What can hang from each mark:
tede: kili
lafan: forinal namen
forinal: lafan popur
koni: namen tede
nefunul: bufa
bufa: kili koni nefunul
namen: kili koni popur
kili: bufa tede

Each row was made from one small tree. Brackets hold a mark, then the marks that hang from it, in alphabetical order. Every link used is in the known rows. Write each row's tree.
Known rows:
(lafan forinal (namen kili koni popur)): [-16 -22  17  -9  -3  18 -15  54  13 -13 -10 -31 -25   3 -38  -1  -1  -9
   8  -3 -27   8   9  -8  21  41   5 -24  12  10  38  13   8  17   6 -31
  23  15   6   9  18]
(kili (bufa koni nefunul) tede): [ 32  -3  15  43   6 -23  13 -33 -14   7   4  21  19   2  33  -9 -15   2
   5  19  39  20 -11  20   9 -19  -7  16   0   4 -24 -19   2 -18   4  13
  -2 -18 -15   0  -8]
(koni namen tede): [-13  10   2 -20  32 -14  -1 -19  -6 -15   1  24  -7  20   0  -1  16   2
 -16  -3   1 -19   1 -23  -3 -36 -10  15 -25   3  16  -9  19 -11   3   0
   7  12   1   8  -6]
(bufa kili (koni namen)): [  3 -19  22  -7 -11 -27  -2 -29 -27  -5  -9   0 -12   6  34  -9  -7  37
  38   7  16  31  12 -17 -25 -26   5  -6 -18  21  19 -21  20 -39 -31  30
  -4  -4   6 -24 -13]
(tede (kili bufa)): [ -1  20 -34  20  18 -13  -6  -1  -2  10   1 -12  12 -25   9  20   0  18
  -9   2  29  -1  17  16 -21  -5  23   8   7 -18 -10  34  16   3   6   0
 -31 -11   3  13  -8]
(lafan (namen kili)): [-26 -16   5 -10   6   6 -10   4  -3 -27 -14 -26 -21   5 -24  10  14   5
  -3  12   1   2  30 -11  -4  16   5  -7 -24  27  31  18  19  -8  18 -11
 -13  18   5  10  -1]
(kili (bufa koni) tede): [ 19  22  -3  40  12 -16  19 -12 -11  -1   6  13   2  -3  15 -16   9  -2
  19  12  32   6 -31  26   6   2 -14  20  -5   8 -25 -17  -3  -6  15   2
 -16 -21 -18  12 -10]
(bufa koni): [  0 -20  -3  13   8 -25   5 -12 -17  -9   2   2 -10  31  -8   3   6  19
  28   0  30  27   4   1 -13 -10  16   4 -21  13 -12 -18  18 -23  -6   8
  -6  -4  12   9   5]
(kili (bufa (koni namen) nefunul) tede): [ 35  -9  23  30  14 -24   5 -36 -26  14  -2  26   3   0  40 -31 -17   0
  13  21  33  10  -9  -3   2 -29 -14   9 -13  17  12 -24  -8 -30  -2  22
  -3 -20 -35 -25 -18]
(koni namen (tede (kili bufa))): [  8  32 -21 -11  22  -6  -7 -10  -8  19  -2  10   7 -27  20  -7   2   6
 -23   0  -9 -21   1  -8 -20 -23 -13  12   0 -23  14  22   9   3   1  11
 -16   0  -5  -5 -15]
(lafan (forinal popur) (namen (koni (tede (kili bufa))))): [ 15  19   1   4  25   5  -5  15  19  -3   4   0  35 -26  18 -24  14  -5
 -20  23 -18  -2   2  14   2  11   6 -11  31 -10  21  32   5  32  15  -8
  14   7  -5 -14  -5]
(bufa kili (koni (namen popur) tede) nefunul): [ 18 -12  31 -22 -26 -10   4 -24 -16  23  -4  12  -1  23  26  12  -8  29
  16   2 -24  18  -7 -33 -19 -48  -1  -9   3 -18  -3 -28   4 -27 -44  29
  22   2  15 -33   1]
(kili (bufa (koni (namen popur)) nefunul) tede): [ 23   3   7  31  -4 -12   8  -8 -11  31   2  11  -3   4  20 -13 -15  -5
  31   5  14  -6 -27  -1  15 -17  -5   6   1   2   0 -27 -24 -11  -5  15
  -5 -35 -32 -20 -10]
(namen kili (koni tede) popur): [-26   8 -20 -49 -29  34   9  29  11 -30   2  -3 -23  17 -42  14  -2 -30
 -41 -28 -26  -7 -18   6  16  28 -13   0  22 -35 -36 -20  -5  18  -1 -16
  21  31  24  30  20]
(kili bufa tede): [ -1  31 -15  44  34 -15  18 -10  -2  -6   8  15   9 -16   8   3  17  -7
  -3   9  41 -18 -17  28  22  -4 -10  22   0  10 -22   6  12   7  28 -10
 -24 -14 -17  27 -13]
(namen kili koni popur): [-31 -11 -29 -34 -31  27  -1  36  11 -27   0 -25 -29  14 -40  18 -17 -17
 -10 -28   0   2   3  15  14  37   9  -6  18 -15 -23 -11  -9  13  -5 -15
   2  18  20  25  22]
(kili (bufa nefunul) tede): [ 12   9   0  48  26 -24  12 -29  -8  -1   9  20  21 -14  24  13  -1   2
 -16  21  47  -8   4  20  20 -26  -3  21   7   2 -15   2  12 -11  16  -6
 -15 -17 -18  10  -6]
(namen kili (koni tede)): [-14  -4  -8 -49 -19  24   7   3  -3 -49  -1   8 -14  13 -20  -4  -8 -24
 -57 -16 -11   9   2   7   7  18 -23   5   9 -17 -22 -16  12   0   1  -6
  20  52  28  29  15]
(nefunul (bufa kili (koni (namen popur) tede))): [  8   5  11 -17 -12 -13   4 -18  -6  16   3  18  -5 -13   7   6  -5  30
  29 -28 -26  -8 -27 -14  -1 -33 -14   6 -22   9   0 -20 -24  -7 -40  16
  26  -9   3  -6   0]
(lafan (namen popur)): [-28  -5  -5  21  24  -3  13  26  17   2  -4 -20 -18  13 -41  22  29  25
  35   6   5 -21   1 -11  14  -2  20   1 -11  20  20  16   3   0  20 -14
 -16 -27  -2  12   7]
(bufa kili): [-11   0   4   6   7 -26   4 -23  -8 -21   2  -5   7  -4  20  38   9  37
  11  11  29  13  22   2 -15 -19  22   4  -4  11  -3  11  39 -18  -9   5
 -10   0  19   7  -6]
(kili (bufa (koni namen tede))): [ 18   8  -5   3  18 -19   3 -17 -15  20   7  34   0  -5  12 -20   3  10
   5  -9   7   0 -20 -12  -9 -27 -25  21 -27   6   2 -23 -10  -9   2  16
   6  -8 -12   3 -12]
(forinal (lafan (namen (koni (tede (kili bufa))))) popur): [-17   0 -16 -18  -5  16  34  23  44 -18   9   3  36  -1 -12 -49  11  -6
 -13  12   0  -4  16  32 -15  19   1  -1  22  -6 -18  19 -17   7  10  16
 -18  -4   5 -22  -1]

Which tree is each row?
[ 20 -33  27  12 -21 -32   3 -45 -28  -3  -1  -2  15  19  39  25 -17  45
  18  16  26  54  26 -10 -29 -34  25  -4  -3   7 -13 -17  26 -43 -33  30
   7   3  23 -21   0] => (bufa kili koni nefunul)
[-18  -1 -16 -16 -21  24  41  56  43  -1  -2  -6   4  -4 -38 -39   8   7
  -4   0 -29 -15   2  20  -7  20 -13   3  27 -21 -15  25 -22   2  -4   9
 -13 -12  14  -4   6] => (forinal (lafan (namen (koni (tede (kili bufa))) popur)))
[ 18   6   7 -28  -2 -14  -4 -24 -14  -2  -7  17  -3  -7  12 -22 -10   9
 -11 -18 -24   6  -3  -9 -19 -31 -12   3 -31   0  13  -6 -10 -12 -30  23
  15  16   2  -8  -2] => (nefunul (bufa (koni namen (tede kili))))
[-20  -9  16  11  26  -1 -42   2   9  -8   3 -30  14   8  -7  19  29 -18
  15  18  -6   0  28 -16  -1  33  33 -31 -11  31  43  26  26  22  25 -35
  -3  14   0  -4   0] => (lafan (forinal popur) (namen kili))
[ 27  -4  -1  13   3  -8  -1 -14  -7  48   8  30   7   2   8   3 -14  16
  11 -15  -7  -5 -20 -23  -5 -33  -9  12  -6 -11  -8 -27 -23  -4  -8  18
  13 -22 -10 -14  -3] => (kili (bufa (koni (namen popur) tede) nefunul))
[ -9 -22  20  14  34 -15  -4   9  12 -29   0 -12  16  12  -2 -14  13   4
  16  18  17  12  18   7  22  14  26 -16   3  33  37   9  14   9  13 -19
  14  -7  -7  -7   2] => (lafan (forinal popur) (namen koni))
[ -7   0  -2  35  25   6 -37  44  13  32   4 -31  -8 -28 -24  28  16   6
  29   1 -20 -18   2 -14   6  39   8 -10  -2  17  41  43   3  38  34 -41
  -1 -16  -8  18   2] => (lafan forinal (namen (kili bufa) popur))
[-30 -14  -3  -7 -21  33  31  25  35 -42   8  -5  16   1 -22 -58   7 -51
   6  15  15  -8   6  46  23  63 -13  -9  14  29 -15   2 -24  10  21  -5
 -24   0 -19 -11  -3] => (forinal (lafan (namen (kili bufa tede) koni)) popur)
[-15   6   2 -28 -23  22  17   7  -9 -67  -9  -7 -23  17  -3 -23  -9 -43
 -36   3  12   9  -5  29  23  30 -24   2  15  -4 -16 -17  11  -4   0 -11
   1  37   4  21   9] => (namen (kili tede) koni)
[ -9  -4  18  37  57 -29 -24  -3  13  -6   9 -12  24  17  -1  14  40   8
  34  26  16  -7  16  -9   7   4  40 -19 -15  38  42  29  30  15  24 -26
  -2 -17  -7  -5  -5] => (lafan (forinal popur) namen)
[ 21  -7 -11  11 -20  -7 -10  -1 -16  51  -6 -11  -6  -5  21   5 -29  23
  28  -8   2  12   9 -10 -24 -17  27  -9   9 -23  10   4 -16 -12 -26  30
 -12 -29 -11 -34  -1] => (tede (kili (bufa (koni (namen popur)) nefunul)))
[  2   6 -13 -15  -6  17 -21  -6   3  35   5   7  -3 -17  -4  27 -15 -11
 -26 -22 -18 -29   3 -24   3  -8 -10   7   4 -21  -2  -3 -14  20   2  -7
  11   8  -6   2   2] => (koni (namen (kili (bufa nefunul)) popur) tede)
[  3   6 -13  -1 -33  31  14  12   2 -12   4  -1  -8 -14  -3   5 -31 -35
 -34 -10  11  -7  -8  32  38  30 -16   2  40 -25 -32 -14 -18  17   3  -7
   5   6 -11  12  11] => (namen (kili (bufa nefunul) tede) koni popur)
[  6  -4 -24 -22 -30  29   4  16   8   4  11   9   5 -10 -18  21 -27 -16
 -53 -23  -9  -5  -4  11  20  14 -12  11  32 -35 -41 -10 -20  22   3  -7
  25  21  14  19  19] => (namen (kili (bufa nefunul)) (koni tede) popur)
[ -4  43 -32  -9  10  10  -7  16   7  33   1  -3  -4 -21   1   9   5   2
  -8 -14 -25 -40 -19  -7 -12 -15   2   3  11 -39  -2  22 -10  21   0   1
 -17 -18  -4   0  -6] => (koni (namen popur) (tede (kili bufa)))
[ 26 -13  52   0 -18 -23  10 -53 -32 -15 -15   7   3  18  59 -18 -16  15
  18  34  14  33   2 -14 -14 -48  -5  -7  -3  14  18 -30  21 -49 -38  37
  10   2  -8 -44 -13] => (bufa (kili tede) (koni namen) nefunul)
[ -2   6   7 -14 -26  15  -9   0  -7  -4  -4  -5 -36  -1 -18 -15 -15 -36
  25 -32 -21 -16 -34   5  21  24 -20  -5 -20  19   3 -25 -32  11 -20  -4
   8   6 -24   4   4] => (nefunul (bufa (koni (namen (kili tede) popur))))
[ 19 -15  11   6 -24  22  -6   6   2  32   0  -2  -2  -8 -16  13  -5   2
  -1  -1 -32   4 -13 -22  -1  10 -15  -5  -2  -9  -4  -6 -23   7   7   1
  12  -2   3  -5   5] => (lafan (namen (kili (bufa (koni tede) nefunul)) popur))
[-33  -1  -2  18   0  22  10  12  33 -18  12 -10  21   1 -16 -28  29 -43
  18  27  18 -19  11  30   8  52  -2  -7  -3  35 -12  14 -14  13  32 -17
 -36  -8 -20 -10 -10] => (forinal (lafan (namen (kili bufa tede))) popur)
[-15  34 -16 -33   5  11  -6  12   4   8  -7  -9 -12  11 -11  10  18   0
 -13 -11 -39 -28 -12 -19 -15 -22  10  -9   7 -33   4  16  11   9 -12   0
  -8   4   7  -6   5] => (koni (namen popur) (tede kili))
[  1  11  16  16  16  16 -11  16  17 -30   3 -10  13 -25  11 -33   9 -46
  -1  27   1  -6  -5  29  32  51  -8 -15  23  25  24  11  -4  38  30 -27
   8   9 -33   4  -6] => (lafan (forinal popur) (namen (kili bufa tede) koni))
[-14  -3  16  44  44 -17 -16  34  12  14  -1 -23  -8  15 -25  21  32  24
  41  10 -10 -12   5 -21  10   1  28  -9  -9  24  45  31  27  13  17 -33
   2 -24   2   9   8] => (lafan forinal (namen popur))
[ 12   1 -19  23   6 -19  -9 -23 -13  16  -4  -6  23 -22  29  30 -14  27
 -21  10  35  13  37  12 -19 -20  30   4  13 -20  -8  31  17 -11  -2  10
 -19  -7   6  -8  -6] => (tede (kili (bufa nefunul)))
[ 17  10  -4 -14  -4 -13   3 -22 -10  -9  -2  11   8  -2   0   2   0  10
 -17 -17 -14  16  -7   9 -18 -19  -4   9 -16 -10 -24   0  -3  -9 -21  11
  13  19  22   8   4] => (nefunul (bufa (koni (tede kili))))
[-13  26 -33 -19   3  19 -21  13   5  27   7   6 -10 -20 -18  20  -1 -22
 -13 -26 -32 -41 -19 -14   3  13 -20  10  -3 -16  -8   2 -17  31  11 -17
  -2   2  -5  20  -5] => (koni (namen (kili bufa) popur) tede)
[  8   3  17 -12 -14 -21  16 -29 -18 -11   4  12   7  16  25  11  12  29
   5   9  -5  31 -14 -12 -28 -29  -6   3  -4  -7 -25 -21  21 -23 -22  16
  14  16  34   1  -3] => (bufa kili (koni tede))
[ -4  -6  -6 -38 -20  18 -20   1  -4  15   6   7 -23  -1 -27  -2 -11 -17
   7 -46 -42 -14 -24 -17   8   9 -23   0 -32   3  -6 -25 -34  14 -21  -4
  25  18  -1  13   9] => (nefunul (bufa (koni (namen kili popur) tede)))
[-10 -11 -18   5  -8   9 -33   3  -3  41   4  -6 -14 -17  -4  30 -23  -6
  -4 -19   5 -15  19 -17   1   4  10  -2   2  -3  11   7 -16   8   4  -6
  -7  -9 -17  -5   1] => (koni (namen (kili (bufa nefunul)) popur))
[-46 -46  12  -9  -4   6   3  18  16 -24  -6 -21 -10  29 -39 -13  19   1
  14   9   1  11  45  -7 -19  31   5  -7 -28  36  17  19  13 -23  13 -10
 -19  11  19  -1   5] => (forinal (lafan (namen kili)))
[  5 -10  -6 -15 -23  34  14  21  17  -3  -1   1  -4 -18 -24   2 -24  -3
 -37  -9 -22  -5  -1  -3  24  15 -24   4  24 -12   0   0 -25  12  16  -2
  23   8   2   4  12] => (lafan (namen (kili (bufa nefunul)) (koni tede) popur))
[ 28  -9  15 -17 -24  -9  -1 -28 -20   1  -6   2  15  32  21   7  -5  16
 -31   9  -8  39  10 -10 -37 -35  14 -10   3 -36 -17 -10  25 -27 -30  25
  11  24  30 -21   6] => (bufa (koni (tede kili)) nefunul)
